Known rows, with every step that occurs:
W-S-G-A: [-17   8 -10  -1  -3  27  -3  -6   4   5  -9  -3  -8  -1   3  -1   0   0
  14   0 -15  -1  31   4   6  -2  18   1  14  -6 -17   5  -2  -8  -9   5
  10   2]
G-A: [-15   2  -3   5 -12   2  -2   4   1   1  -3   0  -5   2  -6   9   6 -10
  10   3 -11   1   7   4  -2  -1  12   7   7 -12 -11  12   4  -3  -1   5
   1   1]
W-S-G: [ -4   5 -12   3   5  16  -1 -10   2   5  -2  -3   1  -3   3  -7  -1   8
   8   2  -3   0  25   7   7  -1  14  -3  12   3 -13   0  -4  -7  -9   0
  10   0]
U-E: [ -6   0  -6   6  -1  -2   4  -2   3   3   2   1   1  -3 -13   9   6   5
  10   8  -4  11   2   7   3  -4  -5   3  11   6  -2   8   9   1  -5   9
   4  -3]
T-Z-S-G: [ 13   4  -6   4   2  25   6  -4   0   3  -3  -2  -5   2  -6 -10  -1   5
  22   0  -3  -9   8  14  14  -6  10   1   3  -9 -12   5  -1 -10   1   2
  13   8]
U-W-K: [-13  16  -3  12 -15  -9  -8  -4   2   1   4   2   9   0 -13   1   6   8
   1   6   3  15   9   5  -1   2   0   1  11   2  -8   8   5  -9  -5  11
  11  -5]
T-Z: [  4 -12  -5   9  -2   2   2   4   0  -5   3   2   2   3 -10 -10   5   4
  13   2   2  -8   1  12   4  -6   0   1   9  -6  -9  12   0  -3  -3   1
   3   3]
E-U-W-T: [ 16  -7  -2   9 -17 -15  -7  -5   2  10  10  -3   7   8  -7 -30   9  10
   8  16  -3 -11   2   9  -2  -3   5   0   7  -3  -4   5  -2  -9  -5  16
  18   0]
W-T-Z: [ 14 -11 -13   9  -5   0   0  -1  -4  -1   8  -1   3  11  -7 -28   4  14
   3   5   9 -16  -1  13   1  -7  -8  -1   4  -9   4  14   0  -8   3   2
   3   5]
Z-T: [ -5   7  -5   7  -8  -8  -1   3   2  -2   1   2   3   0   6  15   6   4
  21   7   2   2  -4   4   1  -3   0   0  10  -8 -10  13   6  -2   0   8
   5  -4]
K-W: [-14  -2  -2   6  -7 -13   0   2   1   4   6  -2   3   3 -11   4   5   2
   7  -7  -3   9   1   6  -2   4  -4   0   1   1  -4  -5   8  -5   1   3
  -1   3]
Z-S-W-U: [  5   9  12   2 -10  12   1   4  -1   9   2  -9   1   9   0  -4   0  -1
  16  -3 -12  -3   3  12   0  -3  13   0  11   5 -15   3   4  -4  -6 -10
   6   1]
T-Z-A-G: [ 14  -2  -7   6   8  -1   2  -3  -4   2  -3  -3  -6  12  -2  -8   3   5
  15   7 -11   4   3   7   7   6   8   9  18 -26  -9   0  10 -10  10   6
   5   1]
G-T-Z-A: [ -4  -8 -12   8  -7   0   3   6   1  -7   8  -3   2   5  -6  -5   6  10
  15   1   0  -6 -10   4  10  -3  -7  11  21 -20  -8  12  11  -1   6   0
   2   3]
Z-S-G-A: [ -7  21  -2   0  -8  26   2  -4   0   9  -9  -3 -15   0  -2   6   0  -9
  20  -1 -16   1  16   6   8  -1  22   7   2 -13 -15   3   3 -10   1   8
  12   6]
Z-S-W-K-E-U: [ -4  -6   8  -4 -30   2  -6   4   2   2   0  -3  -1   7  -5 -15  10   8
   3 -14 -17  19   3   2  -2  -3  12  -2   2   6 -23   5  -4 -11   4   9
  16  -1]
A-G-T-Z-S: [ 11 -19   8   5  -3  16   6   0   1  -3  -1  -6  -8   8 -17  -3   2  13
   6   8  -1 -12  -1  11  13  -1  -7   8   5 -16 -11  -1   1 -12   3  -1
   7   6]
U-W: [  0   7   0  12  -9  -8  -3  -4   0   5   9  -1   9  -3 -15  12   6   0
   8   8   1   3   1   6   6   0  -1   1  12   4 -10   4   6  -3  -6   5
   8  -3]
A-G-T-Z-S-W: [  7 -18  12   1 -14  24   2   5   0  -2   7  -8  -7  11 -22  -2   4  17
   7   0  -3  -7  -4  11  15  -6 -13   4  12 -10  -7  -4  -1 -11  -3   3
   6   7]
Z-S-W-T: [ 12  20   2   3 -18  10   0   1  -4   8  11  -8  -4   8  -5 -12   3  12
   6  -5  -1  -1  -1  10   2  -5  -4  -1   1   1   8   1   1  -9   5   6
   4   4]
S-Z: [ -7   9 -10   7  -4 -13   0  -4   6   2   0   2   6   3  -5   3   0  -8
  21  -1  -2   6   6   7   2  -1  12   2  11 -10 -15   6  12  -2   2   6
  -3  -3]
E-K-W-T: [-21   1 -16   4 -15  -1  -1   0  -1   2   4  -3   0  17  -1 -14   7  11
 -13 -13  -5   4  -1   8  -2   6  -5  -5  -8   7  10  -4   4 -13  10   9
   5   0]
T-Z-S-W-K: [ -1   6   4   5 -18  19  -1   8   0  -3   3  -2  -1   7 -10 -10   5  14
  12  -8  -2   7   5  11   3  -6   0  -1   7  -3  -1  10  -1 -11  -2  12
   7   4]
W-T: [  6   8  -8   7  -8  -7  -1  -4  -5   2   7  -3   2   9  -1 -19   5  11
   0   4   7  -3   1   9  -2  -4  -1   1   2  -3   8   8   3  -6   7   1
   4   0]
W-T-Z-S-G: [ 22   9 -11   4  -3  23   3  -7  -5   6   3  -4  -7   8  -5 -28  -2  14
  15   1   4 -17   9  14  11  -7   2   0  -1 -10   1   7  -2 -16   5   6
  15   9]
T-Z-S: [15 -3  1  7 -1 11  7  2  0 -2 -3 -1 -5  0 -8 -6  3  5 18  1 -2 -9  1 14
  4 -2  4  4  1 -8 -8  6  2 -6  3  5  4  7]
E-K-W-S: [-28  -5 -11   2  -3   8   1  -4   5  -2  -3  -2  -3   3   4   2   5   8
  -3 -14 -14  10  10   7  -1  12   1  -4   1  13  -6  -8   0 -10  -4   7
   7  -2]
S-Z-A-G-T: [ -3  11  -7   3  -6 -12   0  -4   6   3   0  -4   0  14  -1   4   1   1
  20   6  -7  11   1  -1   8   5   5  12  22 -30 -16  -4  21  -6  10   4
  -1  -6]
A-G-T-Z: [ -2 -31   0   8  -4   6   0   2   0  -6   4  -3   0  13 -17  -4   5  14
   3  11   2  -7  -2  10  11  -5 -11   5  13 -15 -13   3   1  -9  -1  -5
   5   3]
S-W: [ -7   6   0   5 -13   5  -2   7  -1   3   9  -4   4   3  -7   3   6   4
   8  -6  -4   7  -1   6   2  -7   1  -3  15   4  -3   4   1  -1  -5   2
   0  -2]

Rows:
[-18  -8  -1   3  -2  -8   1   2   4  11   4  -3   6   9 -14  -2   4   3
  12   3 -12   7   7   9  -3   1  -3   2  12  12 -12  -2  17  -4  -7   0
   3   1]  K-W-U-E
[ -1   6  -5   1  -7  32   2  -4   1   5  -8  -2 -13   2  -9  -4   0  -6
  25  -1 -15 -10  15  11  10  -5  18   6   5 -18 -15  10  -2 -12  -2  10
  12  10]  T-Z-S-G-A
[ -4  -3 -20   3   4  18   2  -6   4  -2   4  -7  -3   2   2 -16   1  20
  18   1  -4 -10  15   5  18  -2  -3   6  25 -15 -14   6   3  -9  -3   1
  11   5]  W-S-G-T-Z-A
[-15 -11 -19   4 -10   9   3   0   1   1   7   0  -1  14 -15 -24   9  19
   0  -8  -6  -2  -3  13   2   1 -21  -3   1   9  13   3   6 -12   2  21
   9   3]  U-E-K-W-T-Z
[ -6   9  -1   2 -10  21   4  -4   3   3   2  -6  -4  -1  -6   4   0  10
  13   1   0  -3   4   6  17  -6   3   4   3  -4  -9   0   5  -8   0  -4
  14   5]  Z-S-G-T
[  2 -26  -1   4 -11  -8  -9  -7   5   5   5  -3   6  -4  -7 -13   8   4
   8   4 -15   0  11   3   2   4   5   1  16  15 -40   1  -6  -8  -9   9
  20  -2]  K-E-U-W-S
[ -3   0   0   0 -21  16  -4   6  -3  -3   5  -1  -1   8 -11  -8   6  11
   1 -20  -4  12   0   6   3  -5  -7  -2   8   7 -19  10  -2 -14   6   5
   8   2]  T-Z-S-W-K-E
[-14   4  -6   6 -20 -12 -11  -3  -1   2   8   2  10   1 -14   0   6   4
  -9  -5   2  21   3   0   1   1  -6  -2  11  12 -24   8   4 -10   3   4
  13  -7]  U-W-K-E
[ -4  11  -8   3   3  -4   0 -10   8   3  -2  -7  -2  10   6  -6  -1   9
  19   7 -10   7  13   1   9   9   4  11  26 -24 -22  -8  16  -9   3   7
   0  -6]  W-S-Z-A-G-T
[ -4   2  -1   4  -3  -5   1  -3   0   1   3  -6  -3  11   0   8   4  10
   5   9  -5   7  -5   0   9   3  -1  12  17 -22  -8  -4  15  -7  10   0
   6  -3]  Z-A-G-T
[ 17  -8 -10  13 -11   0  -5  -4  -4   3  16   0   7   8 -17 -25   4  14
   5  10  10 -16  -1  12   5  -5 -14   0   9  -3   0   9   1 -11  -1  10
  10   4]  U-W-T-Z
[ -8 -16   4   5  -6   1   0  -2   1  -2   3  -5  -1   8 -10   3   4  12
  -6   9   2   1  -1   4   9  -2  -5   5   8 -11  -9  -4   5  -7   1  -6
   5  -2]  A-G-T
[  2 -13   2   7  -9  14   8   5   1  -6   4  -2  -3   0 -14  -4   4  10
  14   1   3 -15  -7  12  11  -6  -9   8   5 -10 -11   9   1  -5  -1  -1
   6   8]  G-T-Z-S
[-18  11  -8   2 -10  17  -3  -2   1   6  -3  -2  -6   3  -2   6   2  -7
  15  -1 -12   2  17   3   8  -3  19   3   8 -12 -12   8   4  -7  -4   3
  10   2]  S-G-A
[ 25 -10  -9  10 -12 -14  -4  -3   0   7  13  -2   7  12  -4 -38   9  12
  20  13 -10 -14  -1   8   2   1   5   8  16 -20  -6   9   4  -9   4  22
  17   3]  E-U-W-T-Z-A
[  8   0   6   4 -10  19   3   9  -1   1   5  -5  -5   3 -12  -4   4   5
  21  -7  -5  -5  -2  13   7  -7  -3   0  10  -2  -3   4  -3  -6  -4   5
   3   7]  T-Z-S-W
[ -8  17 -10   7  -9 -15  -3   4   7   0   1   5   8   4   6  12   2  -3
  38   4   1   7   1   5   2  -1   7   0  17 -14 -19  13  13  -2  -1  13
   0  -7]  S-Z-T
[ 23  11  -8   7  -9  20  -1 -11  -4  11  10  -5  -1   5 -18 -23  -2  14
  17   8   4 -16  10  15  14  -5  -3   1   6  -3  -2   3  -1 -17   0  14
  21   9]  U-W-T-Z-S-G
[  6   9 -13   2  -7  16   1  -5  -3  11   5  -6  -7  11 -14 -25   0  15
  15  -8   3 -10   8  15   9  -2  -4  -3  -4  -6   4  -4   1 -20   5  10
  12  13]  K-W-T-Z-S-G
[  3 -11  -7   2 -11 -13 -10  -9  12   6   5  -1   9   0  -7 -16   4  -6
  19   2 -20   3  14   3   1   5  12   2  21   7 -49   0   0  -8  -9  14
  14  -6]  K-E-U-W-S-Z
[  7   2 -11   8   1  -2   4   2  -2  -1   2   0   0   4   2  -8   4   5
  20   1  -6   0  -2   7   4   1   3   7  17 -19  -5  11  11  -3   7   4
   2   2]  T-Z-A
[-16  -4 -11   3  -4   8   6  -1   4  -2  -3   2  -2   1  -2  10   8   4
   1  -1 -13  13   1   8   4   1   1   1   7  12  -3   6   7  -2  -2  10
  10  -7]  U-E-K
[ -8 -14 -14   6  -8  17   0   3   2  -4   8  -3   3   3 -13  -9   3  13
  10   3   6 -15   4   9  18 -14  -6   1  15  -8 -11  10  -1  -6  -6  -5
  12   5]  S-G-T-Z
[ -6 -26  -6   9  -9   4   2   5   2  -9   9  -1   4   2 -14  -5   6  13
   7   3   7 -14  -8   9   9 -10 -14   4  11  -7 -11  14   1  -1  -4  -5
   1   4]  G-T-Z
[ -3  13 -11   5   1  -2  -1  -6   9   2  -2  -1   3   0   3  -5  -1   0
  21   2  -6   2  18   8   1   3  11   2  14  -5 -19   2   6  -4  -6   7
  -3  -3]  W-S-Z
[ 17   5 -18   7  -3  -6   1  -1  -5   3   6  -2   1  14   1 -28   4  14
  14   3   1  -7  -3   9   2  -2  -2   6  12 -19   6  14  10  -9  14   6
   3   3]  W-T-Z-A
[ -3  21  -8   9  -7  -6  -9  -5  11   3   5   2   9  -5  -1  11   0   2
  38  11   0   0  11   6   4   3   0  -1  25  -4 -28   5   9  -6 -13  22
   6  -8]  U-W-S-Z-T
[ 7 19 -3  3  0 17  6 -8  0  7 -4 -4 -7 -3 -1  1 -1  1 17  0 -4  3 10  8
 10 -3 16  1  3 -3 -8 -1  2 -8  2  0 14  4]  Z-S-G
[  4 -16   6   3 -17  22   2  12   2  -1  11  -9   3  12  -9 -11   2  11
  18  -1  -7 -17  -1  13   9 -10  -6   5  16  -1 -16   9   2  -5  -8 -14
   6   7]  G-T-Z-S-W-U
[-10  -4   7   4 -26  20  -1  10   3  -9   9  -4  -1   5 -16 -11   7  21
   7 -10   4  -1  -2   9   7 -10 -13   3   9  -4  -3  11  -1 -11  -6   7
   6   5]  G-T-Z-S-W-K
[ 21 -23  -3  11 -16  -9  -6  -2   1   4  12  -1   8  11 -14 -37   9  11
  12  16  -2 -22   0  13   2  -6   2   1  11  -6  -9  10  -6 -11  -7  18
  19   5]  E-U-W-T-Z
[  9  12 -13   2 -11  31   1  -5  -3   7  -3  -3 -14  11  -8 -26   0   2
  19   2  -8 -19  14  13   7  -6   9   4   0 -19  -4  11  -1 -17   3  11
  13  12]  W-T-Z-S-G-A
[ 11 -16  -8   5 -22 -16 -10  -6   0   9  14  -2   8   9 -11 -26   9   7
   0   7  -6  -4  -3   3   0  -3   1   1   8   9 -21   5  -2 -10   4   8
  21  -1]  K-E-U-W-T
[-25 -11  -8   3  -8  -1   1   1   3   5  -1  -4   5  17   6  -5   5  -1
  -3  -9 -17   4   3   8  -4   8  13  -1   3   9 -12  -3   8  -7  -2  -8
   7  -3]  E-K-W-U
[-31  -2 -11   2  -9   1   4   2   6   1   0   1  -1   3 -11  12   9   7
   0 -10 -14  18  -2   7   2   5 -10  -1   3  15   2  -6  11  -6   1  16
   8  -3]  U-E-K-W
[-19  -2  -5   1 -25   0  -9   6  -1  -1   8   0   6   8  -5  -2   9   9
 -11 -18  -1  26   2   0   0  -5  -5  -7  10  12 -16   7   3  -8   4  -2
   6  -6]  S-W-K-E
[ -7   3  -9   5 -13 -14  -3  -2  -2   8  10  -3   2  12  -9 -18   5  11
   1  -6   5   1  -1   8  -3   2 -11  -2  -3  -1   9  -2   5 -10   7   7
  -2   4]  K-W-T
[  7 -16   4   9  -6  -7  -6  -6   8   4   2  -3   5  -4  -6  -8   7   8
  15  14 -13  -7  16   8  -1   4  10   1  16   6 -24   0  -6  -6 -17  18
  18  -1]  E-U-W-S
[-15  -6  -8   5  -2   6   4   0   4   2  -5  -1   4  11   4  -2   4   0
   2   5 -19   4   7  11  -1   0  10   2  11  13 -14   8  11  -1  -5  -1
  14  -8]  W-U-E-K
